What can hang from each mark:
j567: j591
j237: j591
j517: j233 j591 j667 j814 j912
j591: j237 j428 j517
j814: j560
j324: j428
j667: j517

Known rows, with every way that one mark hangs from another:
j237{j591}: -13.9 -29.6 31.6 -54.7 -23.4 -29.8 20.2 -4.0 -26.2 1.2 5.2 12.6 49.9
 44.0 64.8 -34.8 3.7 46.4 -33.5 -4.3
j517{j233 j591{j237} j667 j814{j560} j912}: 24.2 27.0 -19.7 49.1 11.2 -10.6 -15.2 -22.9 -10.0 7.0 -34.9 -22.7 -3.6
 -5.7 -53.0 35.0 -7.8 -45.0 11.6 5.4
j324{j428}: -1.3 -34.2 -2.0 -38.5 -54.6 -18.7 13.3 -0.6 -30.2 20.0 -9.7 23.4 51.6
 46.8 16.9 -22.7 1.6 47.9 -3.4 4.9
j667{j517{j233 j912}}: -18.1 -16.1 29.9 -26.1 -35.5 -7.9 16.3 11.7 16.7 21.7 -33.1 38.1 47.3
 1.9 -17.8 -17.6 -4.4 -0.8 2.5 13.7
j591{j428}: 0.9 -20.1 -17.0 -50.3 -30.0 2.4 15.6 9.6 -20.4 4.9 24.0 5.7 17.8 31.5
 41.9 -21.6 -1.7 39.2 -8.0 -19.4
j517{j233 j591{j237 j428}}: 18.7 7.0 -17.3 -29.1 21.9 -4.7 18.4 18.4 -41.6 -1.9 15.3 11.3 14.9 13.9
 -8.2 17.6 -16.5 16.0 -13.0 -1.5
j567{j591{j517}}: -28.4 -35.1 5.5 -55.8 -23.6 0.0 37.4 22.3 -2.7 -13.6 31.2 -6.3 25.8 4.8
 38.1 -23.8 -32.9 40.5 -7.3 -24.1
j237{j591{j428 j517{j912}}}: -14.3 -18.7 30.3 -26.6 6.5 1.1 8.1 2.1 10.4 6.1 40.6 17.6 3.2 16.7 55.2
 -16.5 28.6 35.4 -14.0 2.6
j567{j591{j237}}: -14.5 -5.7 -14.6 -51.3 2.3 -5.4 27.7 25.4 -40.0 -14.8 13.6 2.1 21.2 31.2
 39.6 -12.4 -28.4 45.8 -24.9 -25.1
j517{j233 j591{j428} j667 j814{j560} j912}: 30.5 8.3 -28.8 43.2 -8.7 9.0 -26.0 -16.7 14.1 11.3 -15.9 -18.7 -27.3
 -19.4 -54.0 23.4 9.8 -30.3 11.1 10.2
j667{j517}: -25.7 -43.9 18.6 -65.9 -59.3 -10.5 28.6 6.0 -5.4 10.4 -7.3 21.2 64.0
 12.8 42.1 -33.4 -12.7 20.0 -8.1 -13.4
j237{j591{j428 j517{j233 j814{j560} j912}}}: -0.8 0.4 12.5 3.8 9.2 15.4 9.2 -13.6 23.7 13.7 37.6 -12.7 -25.9 1.9 29.8
 9.3 4.0 8.7 6.2 -2.7
j237{j591{j517{j233 j814 j912}}}: -20.4 4.4 53.7 12.5 18.3 -12.1 0.4 -7.9 24.6 -7.6 -4.5 7.5 -0.9 -1.2
 16.3 -19.8 7.9 2.1 -2.5 17.5
j517{j591{j237} j667 j814 j912}: 8.2 20.6 -4.4 48.0 20.7 -16.7 -36.1 -13.0 -9.2 -16.7 -38.4 -4.7 -10.0
 -7.8 -23.2 2.1 20.3 -30.7 -3.0 14.0
j591{j237 j428 j517{j233 j814{j560} j912}}: 7.6 28.8 -26.3 13.5 21.6 29.5 16.0 -7.5 6.7 12.8 37.0 -23.3 -34.5 4.3
 6.7 32.3 -19.6 -13.5 32.3 -22.4
j237{j591{j428 j517{j233 j667 j814 j912}}}: -20.9 21.4 42.8 32.8 30.6 -8.0 -26.0 -6.5 20.1 -10.8 -2.9 -2.8 -15.5
 -14.2 5.1 -11.2 36.0 -16.4 -3.3 8.4
j517{j233 j591 j814{j560} j912}: 30.8 -7.8 -17.7 22.8 -20.1 5.0 1.1 -15.5 19.1 14.8 -17.3 -8.3 -12.6 -4.6
 -41.9 14.9 -18.7 -12.0 11.0 18.9
j567{j591{j237 j517{j814 j912}}}: -23.2 11.3 -1.1 7.4 32.4 15.5 2.6 16.4 11.2 -27.1 17.0 -7.3 -33.8 -6.3
 26.4 -6.9 -12.5 13.8 1.8 -10.2
j517{j233}: -4.1 -8.5 7.4 -40.1 -31.5 -20.4 29.9 5.9 -21.0 7.5 -14.6 9.2 49.7 29.7
 -3.0 -18.5 -27.5 17.8 -1.6 -7.8

Rows:
16.4 41.5 -11.4 53.9 45.5 -2.3 -38.6 2.0 -9.2 -13.2 -26.5 1.7 -32.2
 -16.9 -49.3 19.0 22.8 -32.9 0.5 15.8 -> j517{j233 j591{j237 j428} j667 j814 j912}
14.3 -23.4 -13.9 2.7 -23.3 26.9 -1.3 -1.1 34.1 20.3 0.9 11.0 -19.8 -31.2
 -23.0 17.2 -3.0 -13.6 8.0 15.7 -> j667{j517{j233 j591{j428} j814{j560} j912}}
-4.5 11.7 2.3 34.8 -23.1 -2.0 0.9 -27.6 24.6 12.7 -16.4 -35.8 7.1 -12.7
 -30.2 10.8 -13.2 -44.8 36.9 -13.6 -> j591{j517{j233 j667 j814{j560} j912}}
-27.1 -16.3 26.0 -30.3 -36.0 -6.7 14.4 4.6 9.8 -3.0 -29.8 12.7 34.4 -9.3
 11.9 -30.7 -18.6 -4.0 3.4 -4.5 -> j667{j517{j233 j814}}
11.3 12.7 12.4 51.3 0.1 -20.6 -33.5 -9.2 14.4 -9.9 -57.1 1.6 -1.6 -23.2
 -67.5 -4.6 13.7 -36.8 2.4 30.0 -> j517{j233 j591 j667 j814 j912}
-22.1 -6.6 -17.2 -54.7 20.4 17.8 33.2 32.5 -26.1 -18.2 61.8 -7.7 -4.1
 10.8 56.0 0.4 -23.4 43.5 -10.4 -38.6 -> j567{j591{j237 j428 j517}}
-15.3 33.1 -8.9 12.8 56.6 29.6 0.9 31.3 11.6 -23.3 27.2 -0.5 -55.9 -15.4
 -0.3 8.1 -11.3 10.9 4.6 -9.1 -> j567{j591{j237 j428 j517{j233 j814 j912}}}
16.8 18.0 -4.3 49.1 13.0 -1.7 -40.7 -0.2 14.3 -10.1 -32.9 3.8 -28.6
 -25.7 -59.2 1.4 26.5 -28.2 1.3 25.7 -> j517{j233 j591{j428} j667 j814 j912}
16.2 13.0 -18.4 17.7 22.0 -6.9 -23.6 1.8 -24.6 0.0 -5.9 9.5 -0.1 5.3
 -19.0 14.7 28.9 -10.0 -10.6 6.7 -> j517{j591{j237 j428} j667 j912}
9.3 -9.9 -23.9 -25.2 -3.4 18.7 19.5 1.6 -11.7 8.8 18.3 -5.7 -1.2 -17.9
 12.0 29.0 -25.5 -9.8 1.3 -14.0 -> j667{j517{j233 j591{j237 j428} j814{j560}}}
8.6 -3.7 -5.9 8.8 -5.5 8.5 9.1 -8.4 11.5 16.0 -18.5 6.9 3.0 -18.6 -22.8
 27.2 -20.4 -27.4 9.1 11.6 -> j667{j517{j233 j591{j237} j814{j560} j912}}
-27.0 10.3 39.4 1.1 17.5 -15.4 -8.3 -6.2 -1.6 -18.9 9.1 -15.9 5.7 -10.3
 31.4 -16.8 17.5 -7.6 -7.2 -12.9 -> j237{j591{j428 j517{j233 j667 j814}}}
16.2 -10.1 -9.9 13.3 -9.3 -6.9 -26.6 0.8 -0.9 4.6 -12.2 12.0 1.5 -4.0
 -27.5 -1.1 33.7 -4.2 -9.3 16.7 -> j517{j591{j428} j667 j912}
28.5 15.8 -44.0 39.4 12.3 11.1 -28.5 -20.5 -10.0 4.1 3.1 -25.7 -36.1
 -3.5 -9.0 31.0 16.2 -24.5 5.4 -5.9 -> j517{j591{j237 j428} j667 j814{j560} j912}
-14.2 8.9 36.8 10.6 30.6 5.7 -5.8 1.5 24.8 -8.1 19.5 9.6 -27.8 -5.0 24.8
 -13.4 21.0 12.1 -3.7 12.4 -> j237{j591{j428 j517{j233 j814 j912}}}
28.6 -7.4 -51.4 -15.5 0.9 17.5 8.5 -9.2 -27.7 -0.5 38.9 -26.4 -24.9 11.2
 37.0 23.2 -17.5 12.9 -1.7 -22.1 -> j517{j591{j237 j428} j814{j560}}
10.2 -15.3 5.0 16.0 -22.5 -24.9 -19.6 -8.5 -1.1 3.5 -37.1 9.7 28.5 0.1
 -36.6 -8.2 20.4 -14.4 -7.3 21.2 -> j517{j591 j667 j912}
-5.8 15.1 5.3 16.7 11.0 19.6 -2.7 6.2 30.4 -3.6 13.6 0.2 -31.6 -12.8
 -7.5 -6.7 2.6 -5.3 23.1 1.4 -> j591{j428 j517{j233 j814 j912}}
